(in the rows, 128 means zero)
Known rows, with every step that occurs:
liso/fosobu/mupo/folifof/dube/tomi: [120 110 122 147 148 118 122  71  78 134  91 102 128 112 107 170  59 159
 130 146 130 176  44 150 127 140 171 151 177 156 146 170 151 113 143 179]
dube/folifof: [132 119 118 150 148 124 134 109 106 149  73 115 147 133 127 109 119  77
 137 142 142 166  99 125 124 110 110 151 115 132 145 119 130 129 125  99]
tubab/bokil/fosobu: [139 132  95 179 180 123 144 145 134 167 183 170  99 117 178 115 132 168
  98 149 106 140 139 157 110 140 122 114 130 111 163 133 123 115  83 118]
liso/fosobu/pagad: [ 99 102 116 125 133 142 158 120 124 121 160 118  86 162 112 103 114  95
  94 140 117 175 131  94 114 156 132  92 144 108 170 150 126 163 146 109]
tomi/dube/folifof/mupo/fosobu: [124 147 109 145 154 102 101  47 109 174  71 141 134 101 119 106 108  84
 150 164 173 198 120 162 112 105  84 203 178 172 184 110 123 159 100 130]
tomi/dube: [142 155 140 106 133 119 109 122 101 140 123 114 122 100 115 111 117 157
 171 109 136 127 117 131 126 111 120 157 145 156 145 113 123 137  94 132]
napapir/dube/folifof: [133 126 120 173 159 141 137 118 112 137  27 101 169 136 112 112 127 120
 137 146 150 165 106 177 124 116  72 176 117 117 161 113 137 124 107 114]
mulem/pagad/fosobu: [118 111 118 104 110 135 110 139 108 116 195 122 133 152 100 129 141 124
 145 119 158 125 116  78 137 127 121  89 178 132 166 118 150 168  96 146]
tubab/bokil/fosobu/mupo/folifof/dube: [154 149  95 192 194 133  97 102 135 176 200 169  97  92 159 148  68 202
 117 132 120 151  91 208 109 132 137 130 155 126 144 166 130  96 108 149]
dube/fosobu/pagad/vupusoz: [149 125  90 138 175 142 151 155 123 159 155 116  51 172 153  42  87  88
  99 148 131 190 113 145  90 163 124  65 124 102 151 149 134 149  87 127]
bokil/fosobu/dube/folifof/mupo: [124 128 107 230 144 130 112  93 155 225 158 136 154 144 171 117 116 129
  80 178 171 196 113 207 116 114  42 141 121 126 106 129 118 131 123 118]
liso/fosobu: [107 109 130 110 133 123 161 112 109 120 125 135 124 133 124 137 145 132
 120 151  90 155 140 100 132 150 129 124 134 131 167 154 136 141 126 143]
pagad/fosobu: [120 126 125 107 119 135 127 107 103 117 160 119 156 136 104 123 139 150
 153 131 128 122 122 114 150 134 113  97 140 114 147 132 157 141 112 179]
bokil/fosobu/dube: [116 150 117 182 132 151 129 149 161 174 211 141 113 141 166 109 127 159
  83 141 117 139 131 194 123 125  65 129 117 125 121 135 116 114 122 141]
tubab/bokil: [132 117 113 153 147 113 139 122 120 138 147 160 132 138 143 127 144 180
 136 131 112 129 133 120 130 148 147 104 113 101 122 132 136 101  84 120]
tomi/dube/folifof/bokil/fosobu/pagad: [141 149 102 155 151 140 143 112 100 207 113 108  44 128 149  48  59  91
  99 137 191 208  96 142  81  84  78 205 160 114 230 113 114 149  90  89]
bokil/fosobu/pagad: [120 132  96 169 161 158 132 156 161 159 201 123  57 137 153  84  84  77
  64 131 153 161 129 161  92 124 104 109 150 114 171 131 106 164 142  93]
mupo/folifof/bokil: [132 109 132 101  93 124 142  84 113 129 100 144  97 141 113 131  87 133
 100 135 140 152 121 142 124 115 160 210 133 113 159 163 169  69 125 168]
pagad/fosobu/mupo/folifof/dube: [134 143 126 121 137 142  79  64 102 124 179 122 156 111  86 156  77 185
 174 115 139 134  76 167 147 129 128 113 165 128 129 162 164 121 135 206]
mupo/fosobu: [103 141 103 121 138 129 136 112 139 113 136 158 101 130 123 119 127  83
 107 146 108 143 150 149 121 136 115 164 157 140 180 128 123 132 133 150]
napapir/dube: [129 137 129 154 138 144 130 136 138 121  80 112 151 132 114 132 134 173
 125 132 134 128 136 182 129 137  90 154 127 115 143 122 134 123 109 142]
folifof/mupo: [130 117 128 151 120 111 108  92 143 159 127 134 150 122 133 154 128 148
 114 151 169 147 138 143 125 134 120 117 145 126  97 131 127 144 131 133]
tomi/dube/folifof/mupo: [153 133 131 151 141 101  95  63  98 186  62 107 163  99 120 116 108 128
 171 147 193 182 101 141 118 101  95 165 148 159 132 106 127 152  93 110]
liso/fosobu/dube/folifof: [ 97 111 125 163 123 132 162  91 105 160 118 126 161 175 126 108 146 121
 124 166  95 195 109 130 141 141  74 139  97 121 134 149 141 114 121 130]
mupo/fosobu/dube/folifof/bokil: [ 90 138 102 159  98 130 161  70 121 174 108 160 115 182 138  92 127 101
  93 168 133 194 120 162 131 118  59 223 124  94 175 134 141  82 112 153]
vilito/pagad/vupusoz: [139 167 103 140 143 103 125 148 148 154 136 124 116 162 138 108 108 117
 141 124 140 169 108 106 109 144 110 138 152 130 137 123 149 150  47 124]
bokil/fosobu/mupo/folifof/dube: [148 159 109 165 177 149  83 108 144 164 181 139  93  81 148 151  54 155
 112 129 137 153  85 216 104 110 117 155 166 151 147 164 122 124 153 159]
vupusoz/pagad/fosobu/mupo/folifof/bokil: [103 123 118  96  92 152 129  57 128 135 137 132 123 111 109 163  69 175
  97 101 138 142 114 185 165 149 124 135 163  80 175 166 159  88 143 216]
vupusoz/pagad: [108 146 120 113 106 134 141 134 146 148  94 126 129 100 138 143 119 115
  98  99 132 121 145 170 131 125 124 111 124 132 147 118 109 116 125 136]
vilito/pagad: [122 167 117 138 122 122 114 138 142 141 146 118 118 144 125 134  95 101
 123 124 163 158 121 110 110 116  91 138 147 134 141 115 134 149 105  88]
napapir/dube/tomi: [125 113 123 179 138 130 143 137 104 125  30  81 155 135 115 133 113 158
 116 138 160 135  88 180 129 135 116 163 148 121 141 107 136 115 102 142]
mupo/folifof: [137 109 128 119 127 131 115 104 128 107 121 134 118 129 100 134  95 106
 117 125 123 140 118 158 125 122 160 166 125 149 133 153 159  90 144 148]
dube/fosobu: [144 130 117 121 159 141 142 136 100 146 128 133  91 125 147 102 100 109
 109 160 123 157 129 153 110 128 101  93 110 127 154 147 130 127 125 127]

Rows:
[ 87 138 112 171 102 124 111  70 173 164 181 169 142 158 133 137 137 145
  88 165 142 163 158 195 132 148  72 143 145 123  99 135 125 120 132 166] => folifof/mupo/fosobu/dube
[149 145 130 127 148 116 115 100  81 159  69 100 139 105 114  91 110 108
 185 122 152 163  92 127 121  90 102 175 132 161 160 105 126 136  90 106] => tomi/dube/folifof
[134 129  98 186 178 146 139 100 131 195 126 131  88 116 186 119  77 132
  83 162 150 193  93 160 117 117  72 179 162  82 190 145 109 138 147 112] => dube/folifof/bokil/fosobu/mupo
[143 112  92 192 205 144 105 109 159 147 216 168  87 108 157 141  77 180
  91 138 100 154 110 199 124 160 140 118 151 109 145 173 133  96 139 129] => tubab/bokil/fosobu/mupo/folifof
[ 84 150 126 127  68 152 137 111 139 154 173 123 179 143 118 133 146 178
 116  97 124 115 136 187 167 142  72  74 109 102 118 123 139 103 103 198] => vupusoz/pagad/fosobu/dube
[125 105 122 124 145 153  91  69 125  94 191 120 146 125  83 148  84 157
 146 118 121 136  94 157 160 159 131  99 162 109 133 166 166 124 168 190] => pagad/fosobu/mupo/folifof
[145 148 133 114 117 120 105  98 106 138 106 134 130 114 102 142  86 131
 144 120 145 135  99 169 110  95 156 177 125 166 129 149 154  92 113 166] => mupo/folifof/dube
[131 140 113 142 132 133 158 130 127 177 140 151  68 120 179 119 109 146
  73 156 137 154 139 147 109 111 102 183 150 103 198 141 126 120 110 150] => folifof/bokil/fosobu
[148 119 113 159 195 177 107 107 131 118 115 115  99 119 113 128  54 162
 101 153 124 170 107 252 123 156  79 124 133 110 151 180 144 100 165 151] => napapir/dube/fosobu/mupo/folifof
[ 98 111 126 166  93 130 135 104  94 137 154  92 184 177 112 119 128 178
 135 130 148 127  73 143 164 145 103 100 134 108  98 113 166 108 100 193] => pagad/fosobu/dube/tomi
[115 149 118 170 101 144 154 130 149 195 192 154  91 158 182 110 122 189
  64 151 130 152 138 178 123 120  64 176 123  89 146 146 126  92 105 161] => folifof/bokil/fosobu/dube
[164 153 102 116 178 135 133 144 101 170 145 103  46 146 137  23  76 116
 146 131 138 188 100 147  88 145 117  93 139 132 166 136 128 159  51 129] => tomi/dube/fosobu/pagad/vupusoz
[ 99 112  82 178 147 126 121  62 151 165 114 134 103 160 118  93  86  15
  78 172 193 223 126 155  96 127  93 146 164 119 165 121 119 171 151  88] => dube/folifof/mupo/fosobu/pagad
[136 131 102 162 151 131 164 113 106 195  89 140  88 128 182 100 100  99
  82 171 150 190 112 144 103  91  85 207 136 107 212 132 127 120 107 119] => dube/folifof/bokil/fosobu
[142 160 108 132 147 148 129 137  97 178 153 115  61 141 136  76  69  98
 112 143 176 175 101 158  76 106 103  77 119 118 153 140 117 152 115 113] => folifof/dube/fosobu/pagad
[128 112  98 142 127 155 145 114 146 158 172 140  23 153 136  89  43  85
  35 138 164 185 122 173  89 113 138 191 152 101 200 164 147 105 143 133] => mupo/folifof/bokil/fosobu/pagad
[121  90 118 105 107 145  97  80 118 115 203 129  98 156  90 151  79 162
 119 120 163 156  89 109 145 145 138 146 205  90 177 164 173 125 134 178] => mulem/pagad/fosobu/mupo/folifof/bokil
[ 91 119 134 141 106 136 154 110 127 138 175 138 141 168 124 129 157 176
 115 151  82 157 136 132 146 159  92 111 106 116 119 157 137 114 127 157] => liso/fosobu/dube
[115 107 114 188  98 133 155 105 121 181 129 130  85 162 156 117  61 153
  45 157 155 169  78 208 120 116 123 226 139 122 152 153 162  47 116 184] => mupo/folifof/bokil/fosobu/dube/tomi
[107 114 128 188  98 125 139 127 118 154 120  99 149 166 137 122 119 156
 110 131 150 134  80 161 143 140 117 133 120 121  78 114 136  92 120 142] => fosobu/dube/tomi
[ 99 142 119  96  99 142 142 115 118 134 125 121 161 108 116 139 132 137
 123 101 132 115 138 154 155 130 109  86 135 118 167 120 137 131 104 186] => vupusoz/pagad/fosobu
[115 112  69 183 166 109 131  73 158 178 108 138 102 175 137  68 103  28
  96 172 168 234 113 150  95 156 113 152 170 119 163 127 132 174  93 122] => dube/folifof/mupo/fosobu/pagad/vupusoz
[166 144  94 124 163 136 128 124 104 169 140 122  54 158 123  56  47  89
 122 140 149 198  80 182  74 127 152 112 122 139 151 172 159 111  72 164] => mupo/folifof/dube/fosobu/pagad/vupusoz
[117 126 124 181 118 137 131 108 127 168 121 117 167 168 129  99 130 119
 131 141 137 165  98 159 137 118  72 141  88 118  97 123 134 100 123 112] => fosobu/dube/folifof
[108 109 116 152  99 140 113 115 106 155 186 110 174 192 101 101 145 115
 150 130 163 164  85 111 145 121  66 106 138 119 133 112 157 140  91 131] => mulem/pagad/fosobu/dube/folifof
[103 133 132 136  92 146 123 102 121 135 208 123 175 172 106 116 153 190
 147 127 120 121 120 149 164 141  76  86 114  99  99 134 159 117 110 192] => pagad/fosobu/dube
[132 107 127 127 122 140 114  70 137 129 136 139  91 129 121 151  66 166
 102 128 135 155 103 159 138 143 144 179 155  90 137 175 148  84 166 161] => fosobu/mupo/folifof/bokil
[130 179 115 129 132 136  65  70 119 139 199 112 146 124  83 162  44 158
 169 108 176 161  69 151 129 117  92 122 182 133 143 151 171 147 114 167] => vilito/pagad/fosobu/mupo/folifof/dube
[115 112 115 128 139 149  85 125 133 116 226 114 130 141 105 146 120 157
 148 109 152 129  92  97 148 156 109  57 202 103 146 129 133 187 138 139] => mulem/pagad/fosobu/mupo
[ 85 151 111 149 109 139 133 108 157 132 186 160 120 163 125 111 140 125
 102 143 101 145 145 182 137 142  80 154 129 123 132 134 127 103 131 160] => mupo/fosobu/dube
[ 81 115 104 199 100 108 126  71 144 169 124 136 146 161 138 137 118 133
  77 171 169 169 113 193 133 148  99 159 164 132  99 120 132 115 124 168] => folifof/mupo/fosobu/dube/tomi
[112  93 126 124 159 143 121  72 131  99 155 136 112 122 100 161  88 144
 112 142  83 173 111 146 143 171 147 128 156 129 149 191 145 121 183 155] => liso/fosobu/mupo/folifof
[105 123 124 144  80 133 154  69  86 176 134 121 170 191 124  96 137 168
 138 151 149 171  95 128 160 118  58 158 109  67 145 133 171  93  88 180] => pagad/fosobu/dube/folifof/bokil
[138 122 105 170 186 158  96 110 167 137 195 140  80  97 143 143  60 130
  82 131 117 154 105 209 120 139 120 147 164 136 151 169 123 123 183 140] => bokil/fosobu/mupo/folifof
